What can hang from each mark:
nukan: busi fefa ruzipe zugamaf
kaza: bevim kino
ruzipe: riluf
busi: nukan
fefa: nukan
bevim: bisa fefa kaza lotapi
lotapi: bevim
kino: kaza
bisa: bevim
riluf: ruzipe
zugamaf: nukan

Known rows, with every way that one mark hangs from another:
nukan[busi fefa zugamaf]: [-0.09  0.00  1.19 -0.77  0.18  1.30 -1.23  1.13 -3.01  5.31 -1.50 -1.76
  1.33  7.20  2.27  2.03 -0.12  1.12 -1.84  0.09  1.41  1.52  0.76]
bevim[bisa fefa kaza lotapi]: [-3.30  3.04  2.23  0.47 -3.41 -4.74 -0.46 -6.01 -0.23 -5.73  0.91 -4.57
 -1.95  3.59 -0.08 -3.16  2.61  0.49 -2.77  0.36  0.00 -0.21  2.63]
fefa[nukan[ruzipe]]: [-1.03  0.76  0.94  0.67  0.78  1.76 -0.74 -0.71  0.73  0.21 -2.10 -2.77
 -1.15  1.41  1.18  0.18  0.38  0.02 -1.28 -0.49  0.54 -0.35  0.20]
bevim[bisa fefa[nukan[ruzipe]] kaza[kino]]: [-2.59  3.32  2.16  1.01 -1.90 -2.65 -0.91 -5.55 -0.19 -3.58  0.79 -4.80
 -1.32  3.68  0.18 -2.31  3.01  0.88 -2.85  0.24  0.73 -0.59  1.77]
busi[nukan[fefa ruzipe[riluf] zugamaf]]: [-0.88 -0.12  0.93 -1.62  2.83  2.90 -1.34  0.86 -1.46  4.36 -2.61 -1.51
 -0.34  5.82  1.66  1.44 -0.47  1.40 -3.23 -0.36  1.77  0.83  1.72]
kino[kaza[bevim]]: [-2.29  1.19  1.86  1.73 -2.53 -1.72 -0.93  3.92  0.92 -0.36 -0.94 -0.97
  0.72  2.84  0.65 -0.36  1.99 -2.32  0.55  0.87 -1.73  0.51  0.85]
zugamaf[nukan[busi ruzipe]]: [-0.96 -1.06  1.07  0.13  0.58  2.21 -1.11 -0.60 -2.52  2.04 -2.90 -2.29
 -1.12  4.08  2.05  1.76  0.25  0.90 -0.32  1.21  0.84  1.25  0.48]
kaza[bevim[bisa fefa[nukan[ruzipe]] lotapi] kino]: [-2.82  4.24  2.39  2.47 -3.26 -3.22  1.09 -1.18 -0.10 -4.10 -0.37 -5.71
 -1.05  2.83  0.10 -2.00  3.09 -2.20 -0.89  0.52  0.18  0.01  1.06]
kaza[bevim[fefa lotapi] kino]: [-2.86  3.51  2.58  2.37 -3.89 -3.39  0.77  1.16  0.56 -2.46 -0.51 -4.37
 -0.10  2.44  0.44 -1.79  2.82 -1.68 -0.81  0.77 -0.58  0.46  0.96]
bisa[bevim[fefa[nukan[busi ruzipe]] kaza[kino] lotapi]]: [-2.35  3.24  1.37  0.87 -2.24 -3.53  0.04 -4.77 -0.41 -2.41 -0.38 -4.76
 -1.19  2.75  0.26 -2.26  2.50 -1.39 -2.69  0.58  1.14 -0.01  1.36]
nukan[fefa]: [-0.38  0.20  1.84 -0.47 -1.49  0.17 -1.14  1.13  0.46  2.39 -0.91 -1.01
  0.29  3.12  1.67  0.41 -0.11  0.04 -1.19  0.02 -0.14  0.62  0.40]
kino[kaza[bevim[bisa]]]: [-2.45  1.58  1.99  1.68 -2.81 -2.40 -0.92  2.96  0.61 -1.41 -0.62 -1.52
  0.38  3.09  0.41 -0.61  2.28 -2.60  0.66  0.88 -1.76  0.45  1.03]
zugamaf[nukan[busi]]: [-1.03 -0.70  1.29  0.32 -1.12  0.96 -1.28 -0.74 -1.76  1.65 -2.23 -2.41
 -0.50  3.35  1.96  1.72  0.42  0.51 -0.17  1.05 -0.02  1.14  0.14]
fefa[nukan[ruzipe[riluf] zugamaf]]: [-1.13  0.41  0.87  0.85  1.91  3.35 -0.78  0.69 -0.46  0.80 -2.37 -2.85
 -0.86  3.61  1.12  0.49  0.32  0.91 -1.70 -1.10  1.24  0.05  0.75]
nukan[busi fefa ruzipe[riluf] zugamaf]: [-0.39 -0.66  1.13 -1.02  3.47  5.06 -1.00  2.30 -4.35  5.88 -2.34 -1.13
  0.00  8.07  2.20  1.91 -0.43  2.74 -2.09 -0.05  3.15  1.89  1.51]
zugamaf[nukan]: [-1.09 -0.79  1.47  0.70 -1.71  0.38 -1.25 -0.05 -0.40  0.15 -2.16 -2.27
 -0.60  2.79  1.61  1.04  0.39 -0.03 -0.13  0.69 -0.77  0.79  0.27]
lotapi[bevim[fefa[nukan]]]: [-2.11  2.06  1.18  0.74 -1.10 -1.34 -0.27 -1.99  0.34 -2.39 -0.89 -3.09
 -0.39  1.36  0.25 -1.46  0.56  0.83 -2.54 -0.57 -0.01  0.53  0.87]
riluf[ruzipe]: [-2.67  0.22  2.26  0.43 -0.30  1.44 -1.76  2.51  0.95  0.87 -1.45 -1.49
 -1.30  1.40  1.07 -0.52  0.31  2.28 -0.77 -0.37 -0.61  0.40  1.22]
zugamaf[nukan[fefa]]: [-0.24 -0.95  1.61  0.16 -1.78  0.86 -1.10 -0.13 -0.96  1.40 -1.82 -1.83
 -0.26  3.99  1.95  1.39 -0.20 -0.32 -0.34  0.68 -0.13  0.92  0.15]
kino[kaza[bevim[lotapi]]]: [-2.47  1.52  1.86  1.87 -2.76 -2.16 -0.53  3.13  0.68 -1.38 -0.99 -1.55
  0.46  2.96  0.49 -0.80  2.11 -2.74  0.57  0.82 -1.51  0.38  1.14]
bevim[fefa[nukan[busi ruzipe zugamaf]] lotapi]: [-2.49  1.93  0.76  0.97 -0.12 -0.07  0.34 -2.64 -1.41 -1.59 -1.61 -4.43
 -1.34  4.35  1.12 -0.72  0.87  0.96 -2.80 -0.21  1.62  0.15  1.31]
kaza[bevim[bisa fefa[nukan[busi ruzipe]]] kino]: [-2.52  3.81  2.31  2.08 -2.61 -2.32  0.47 -0.37 -0.46 -1.94 -0.35 -4.95
 -0.61  2.95  0.49 -1.03  2.92 -1.38 -0.91  0.77  0.27  0.38  0.57]
bisa[bevim[fefa]]: [-2.43  1.70  1.22  0.43 -2.70 -3.18 -0.52 -0.54  1.08 -1.18 -0.90 -2.68
 -0.91  1.62  0.66 -1.30  1.23 -0.90 -2.08  0.51 -0.49  0.71  0.57]

Rows:
[-0.12 -1.20  1.20 -0.42  0.55  2.69 -0.96 -0.70 -3.10  3.28 -2.53 -1.88
 -0.77  5.30  2.37  2.11 -0.34  0.65 -0.56  1.24  1.45  1.40  0.39] -> zugamaf[nukan[busi fefa ruzipe]]
[-0.39 -1.30  1.39 -0.39  1.12  4.04 -0.98  0.02 -3.27  3.37 -2.50 -1.56
 -1.07  5.13  2.24  2.01 -0.37  1.34 -0.57  0.95  1.84  1.51  0.56] -> zugamaf[nukan[busi fefa ruzipe[riluf]]]
[-2.59  3.07  2.17  0.61 -2.33 -3.87 -0.81 -4.17 -0.42 -3.86  0.57 -3.76
 -0.22  2.83 -0.36 -2.76  2.34  0.92 -2.61  0.02 -0.16  0.59  2.07] -> lotapi[bevim[bisa fefa kaza[kino]]]
[-3.36  3.74  2.68  1.08 -3.88 -5.15 -0.49 -5.78 -0.30 -5.40  1.19 -5.12
 -1.20  3.85 -0.11 -3.41  3.55  0.26 -2.51  0.47  0.03 -0.31  2.60] -> bevim[bisa fefa kaza[kino] lotapi]
[-2.96  3.99  2.16  1.34 -2.35 -3.57 -0.05 -7.19 -0.66 -5.66  0.70 -5.94
 -1.87  3.86 -0.12 -3.19  3.29 -0.01 -2.83  0.09  1.14 -0.87  2.38] -> bevim[bisa fefa[nukan[ruzipe]] kaza[kino] lotapi]
[-2.36  2.42  0.85  0.99 -2.53 -3.17  0.30 -2.36  0.34 -2.74 -1.15 -4.29
 -1.13  2.54  0.43 -1.60  1.30 -1.84 -2.40 -0.07  0.29  0.22  0.84] -> bisa[bevim[fefa[nukan[zugamaf]] lotapi]]
[-2.34  2.52  2.01  0.68 -1.93 -2.94 -0.84 -2.79 -0.01 -2.36  0.12 -3.03
  0.24  2.46 -0.03 -2.39  1.90  1.27 -2.78  0.02 -0.15  0.67  1.81] -> lotapi[bevim[fefa kaza[kino]]]
[-2.41  3.34  1.59  1.15 -3.36 -4.43 -0.03 -4.50  0.62 -3.32  0.00 -4.73
 -0.97  2.12  0.06 -2.62  2.56 -1.85 -2.59  0.31  0.35 -0.25  1.26] -> bisa[bevim[fefa[nukan] kaza[kino] lotapi]]
[-2.97  2.51  1.78  2.15 -3.19 -2.89 -0.11  0.99  0.41 -3.28 -0.37 -2.73
 -0.19  3.26  0.21 -1.31  2.42 -2.72 -0.09  0.68 -1.11  0.05  1.22] -> kino[kaza[bevim[bisa fefa[nukan] lotapi]]]
[-2.92  4.06  2.05  1.09 -1.92 -3.15 -0.05 -7.68 -1.64 -4.60  0.66 -6.09
 -1.78  4.21  0.11 -2.72  3.32  0.36 -2.84  0.34  1.66 -0.63  2.28] -> bevim[bisa fefa[nukan[busi ruzipe]] kaza[kino] lotapi]
[-0.95  0.82  0.76  0.31  1.34  2.31 -0.77 -1.40 -0.64  1.74 -2.20 -2.97
 -1.02  1.93  1.54  0.89  0.42  0.62 -1.34 -0.14  1.29  0.00  0.08] -> fefa[nukan[busi ruzipe]]
[-2.65  1.79  1.65  2.03 -2.64 -1.78 -0.56  2.80  0.90 -1.21 -0.66 -1.65
  0.42  2.96  0.59 -0.61  1.95 -2.10 -0.19  0.76 -1.30  0.24  0.71] -> kino[kaza[bevim[fefa[nukan]]]]
[-1.72  0.03  0.81 -1.08  2.90  2.41 -1.48  0.95 -0.91  3.08 -2.92 -1.92
 -0.72  4.61  1.33  1.08  0.13  1.64 -2.98 -0.35  1.14  0.69  1.84] -> busi[nukan[ruzipe[riluf] zugamaf]]
[-2.25  2.80  1.42  0.18 -0.64 -2.23 -0.51 -5.61 -1.30 -3.50  0.00 -4.09
 -1.13  2.85 -0.19 -2.10  1.52  1.16 -3.05 -0.14  0.94  0.47  1.87] -> lotapi[bevim[bisa fefa[nukan[busi ruzipe]] kaza]]
[-2.76  3.22  1.94  1.19 -0.95 -0.88 -0.09 -5.23 -1.14 -2.42  0.04 -4.76
 -1.32  3.63  0.50 -2.26  2.63  1.44 -3.05  0.16  1.96 -0.42  2.03] -> bevim[fefa[nukan[busi ruzipe[riluf]]] kaza[kino] lotapi]
[-2.29  3.03  2.75  0.85 -3.32 -4.37 -0.92 -4.90 -0.11 -4.13  0.56 -4.71
 -0.78  3.17 -0.07 -2.74  3.42 -0.80 -1.12  0.24 -0.34 -0.40  2.40] -> bevim[bisa kaza[kino] lotapi]
[-2.27  2.57  1.00  0.69 -1.96 -3.42  0.03 -4.24 -0.24 -3.10 -0.68 -4.45
 -1.47  3.43  0.16 -2.21  1.81 -1.41 -3.04  0.17  0.91  0.05  1.64] -> bisa[bevim[fefa[nukan[ruzipe zugamaf]] kaza lotapi]]
[-2.31  2.01  1.69  0.23 -1.60 -2.66 -0.83 -2.91  0.01 -2.59 -0.10 -2.64
 -0.27  2.28 -0.01 -2.21  1.23  1.46 -2.94 -0.05 -0.18  0.75  1.81] -> lotapi[bevim[fefa kaza]]
[-3.01  4.13  2.56  2.47 -2.81 -2.28  1.10 -0.69 -0.21 -4.06 -0.34 -5.48
 -1.28  2.68  0.00 -2.10  3.06 -1.72 -0.86  0.30  0.45  0.10  1.17] -> kaza[bevim[bisa fefa[nukan[ruzipe[riluf]]] lotapi] kino]
[-2.69  3.30  1.65  1.57 -2.85 -2.89  1.00 -1.52 -0.83 -3.77 -0.66 -5.24
 -1.46  3.43  0.30 -1.10  1.83 -1.68 -1.37  0.27  0.24  0.43  1.03] -> kaza[bevim[bisa fefa[nukan[busi zugamaf]] lotapi]]
[-2.41  2.56  0.98  0.95 -2.78 -3.32  0.31 -2.70  0.84 -2.98 -0.98 -4.13
 -1.43  1.36  0.40 -1.81  1.32 -1.90 -2.21  0.08  0.14  0.06  0.65] -> bisa[bevim[fefa[nukan] lotapi]]
